Each row was made from one walk, in order. Every step used is in the known rows, and no mark comes twice. Write each row's walk.
Known rows:
p, z, j, y, f, l, e: [-10  18  23  25 -37 -12   8 -69 -42   2  16 -11   8  16  -7   9  33 -16
   1  14  24   3]
f, x: [ -9  11  10   6 -11   2  15 -50  -4   5  -9   1  -1   1  -8 -10  11 -13
  15  27  41 -10]
j, y, f, l, e: [  7  11   6   6 -29 -11  14 -72 -30   4  19   3  -8   8  -1  11  14 -11
   3  12  24   9]
p, f, z, j, y: [-26  21  10  39 -24   5  19 -62 -42   9  11  -8  16   1  -9 -12  23  11
   3   5  12 -10]
l, e, z: [ -2  20  13  12 -20  -9   6 -35   5   2  11 -14   9   3 -12  14  24  -5
   3  16  17  -5]
l, e, f: [  9  15   1 -12 -22  -5  12 -51  -2   2  -1   1   5 -10  -8   8  22 -12
   6  10   6  -9]
x, z, j, y, f: [-21  26   9  36 -19   4  15 -52 -21  18  14 -17   9   5  -8   5  13   7
   2  19  31  20]
p, f, l, e, z, j: [-13  23  20  31 -31  -1  -2 -53 -27 -16   7 -23  20  -5  -7  11  24  -4
 -18   8  13 -14]
y, f: [-10  22   3  -3 -15   4   9 -50 -21  11   4 -11  -2   2  -3   1   3  -4
   9  19  22   2]
y, f, l, e, z: [  3  23   5   9 -28  -2   2 -45 -17  -7  26 -20  -3  10  -1  16  19  -6
  -7  15  27  -5]
l, e, z, f: [-20  15  13  10 -26  -6   0 -43  -8   1  24 -12  21  11 -15  15  30   4
   5   7  19 -19]
z, f, l: [-22   6  -2  -1 -28  -6   5 -56 -30  -7   2   2   0   2   9  -3  16  12
   5  12  19 -18]
z, f: [-27  10   5  -2 -20  -2   5 -53 -20   6   2  -1  12   3  -3  -1  14  10
  12  11  17 -15]
b, f, x, z: [-18  22  14  20  -7   0  13 -44   2   6  14 -16  -2   2  -8  -8  22  11
   2  20  50   4]
l, e, f, x, z, j, y: [ -1  16  12  33 -23   0  21 -59   2   7  11  -5  16   0 -20   4  32 -12
   5  15  40   1]
e, l: [  1  15  -5  -1 -20 -12   7 -42 -11   2  -2  -4  -2 -16   5   7   0 -10
   5  23  19  -2]
x, z, j, f, l, e: [-10  11  19  32 -31  -2  15 -42 -30 -14   6 -15  11 -15  -4   9  35   3
 -17  16  19  12]
j, f, l, e, z: [  1   6   8  17 -25  -6  11 -43 -27 -15  24 -13   0  -7  -7  12  33   3
  -4  15  12  -7]
b, f, x, z, j, y: [-25  19  21  43 -10  -1  15 -62 -14  14  17 -14  10   5 -15  -7  30  13
   4  19  52  14]
b, f, l, e, z, j: [-10  23  19  26 -28  -6  -4 -51 -28 -11  19 -23  12   1  -2  13  43  11
 -16  12  28   1]
f, l, e, z: [  4  15   6  12 -28 -11   7 -38  -5 -12  11 -11  -2   2   0  13  24  -3
  -6  17  20  -9]
x, z, j, y: [-20  19  11  39 -19  -6  19 -45  -7  13   0 -10  10  -3  -7   2  18  10
   3  22  24  16]
x, z: [-14  21   5  15 -14  -6  16 -28   9   6  -3 -12  -2  -6   0   0  10  10
   1  24  21   6]
l, e, f, x, z, j: [ -4  22  15  24 -23   8  13 -44   6  -2   0 -13  19  -4 -16   4  32 -15
  -3  17  41  -5]
l, e, f, z: [  7  20  -7   0 -29   2  20 -39 -11   0  13  -2   2  -1  -3  -1  35  -2
   4   4  11 -17]

Write each row's walk:
[-28  12   6  18 -15   8   2 -45  -9   2  21 -13  14  16 -15  -4  23   5
  16  17  44 -31]	e, z, f, x
[-12  10  27  36 -18  12   9 -48 -26  -5  18 -19  25  -1 -29   6  41 -15
   3  20  38  -8]	l, e, z, j, f, x
[-19  13  18  17 -22   2   1 -48  -3   0  26 -11  21  18 -22   8  31  -8
  10  11  44 -27]	l, e, z, f, x
[-18  20  10  39 -14  14   8 -61 -26  15  26 -19  12  19 -21  -1  19  -8
  14  23  51  -2]	e, z, j, y, f, x
[-26   7  10   5 -16   4   8 -58 -16   4   3   3  11   9 -11  -9  16  -3
  18  16  42 -23]	z, f, x
[-13  13  23  30 -22   4   7 -42 -29  -2  16 -21  26  -8 -21  14  40  -2
  -2  15  13   0]	l, e, z, j, f
[-19  16  16  44 -15   0  21 -51  -4  11   2  -8  10   4 -14  -6  19  -1
   8  27  50   8]	f, x, z, j, y
[ -9  18   7   3 -11  12  10 -55 -17   9   5  -8  -2  10  -9  -6   5 -17
  14  23  47  -6]	y, f, x
[-23  11  -8  12 -27  -3  -1 -42 -23 -10  20 -12   2   8   4   2  22  20
   3  13  21 -26]	e, z, f, l
[  5  19   6   9 -17   1  18 -42  18   0   8  -8   3  -3 -13   4  24 -14
   3  16  37  -9]	l, e, f, x, z
[-20   7  13  18 -17   8  13 -51 -42   2  -6  -9  16 -17 -11  -1  25   3
   6  20  10   5]	z, j, f
[ -1  23   2  15 -34   9  15 -43 -22  -2   4  -7  17  -3  -5  -1  44  -3
  -3   5  14 -14]	l, e, f, z, j
[  9  12   6  -5 -19   2  14 -57   2   0   2   2   5  -2 -14   1  22 -24
  12  14  31 -16]	l, e, f, x
[-17  23   2  11 -17   1  13 -44 -27   7  20 -11  -4   4   2 -11  34  24
   2   8  23  -5]	b, f, z
[-11  22 -11  16 -27  14  16 -39 -27   1   0  -9   9  -5   1 -12  35  10
   4  12  14 -17]	e, f, z, j
[ -8  14   1   5 -15  -3  16 -65 -25  21  14  -2  -4   7  -7   2   4  -1
  17  16  20   9]	j, y, f
[-21  10  20   2 -38 -16   1 -53 -26 -12  10  -3  10  13  -1   6  37  -3
   2   7  18 -26]	p, z, f, l, e
[-13  26  -4   9 -22  12  16 -38 -29  11  17 -12  -5  11   2  -8  17   6
   6  12  25  -7]	y, f, z
[-20  29   4  23 -26  18  10 -42 -41   9  10 -18  10  10   0  -7  25   4
   0  14  30  -2]	y, f, z, j
[-16  17  16  10  -9   5  10 -61 -14   2  -5  -7   7  -5 -13 -12   2 -13
   9  15  29 -19]	p, f, x
[-21  23  16  25 -10   4  14 -45   2   1   2 -16   6  -4 -12  -9   3  -3
   0  17  35 -12]	p, f, x, z
[  6  11 -19  -9 -23  -3  13 -50 -17  -8  -6  -1 -15 -13  12  -5  13   4
   5  18   8 -16]	e, f, l
[  1  16   0  23 -33   3  23 -58 -27   8  16   1  14   2 -10  -1  44  -1
   5   2  13  -7]	l, e, f, z, j, y
[-24  19   8  34 -21   1  18 -60 -44  14  22  -8   8   7  -5 -11  43  25
   4   7  26   5]	b, f, z, j, y
[ -5  19  14  27 -32  -5   1 -40 -17 -14   3 -17  12   1  -1  12  32  -5
 -12  20  24  -4]	f, l, e, z, j
[ -2  14  15  20 -34  -4  10 -75 -41   3  11  -2   7   7  -4  12  21 -12
  -3  13  27  14]	z, j, y, f, l, e
[-27  26  22  34 -10   7   8 -46 -10   4   5 -21  14   0 -10  -7  30  11
  -4  21  55   8]	b, f, x, z, j
[-13  19  10  22 -10   1  18 -34  11   4  -2 -11  -1   1  -7  -7  12  -3
   6  28  46  -2]	f, x, z
[-30  10   6   4 -31 -12   1 -49 -31  -8   6  -7   2  11   6  -6  28   9
   9  14  17 -30]	p, z, f, l
[ -7  22  15  34 -34  -5  14 -59 -26   2  19 -12   6   7  -2  15  22  -3
 -12  13  33  21]	x, z, j, y, f, l, e
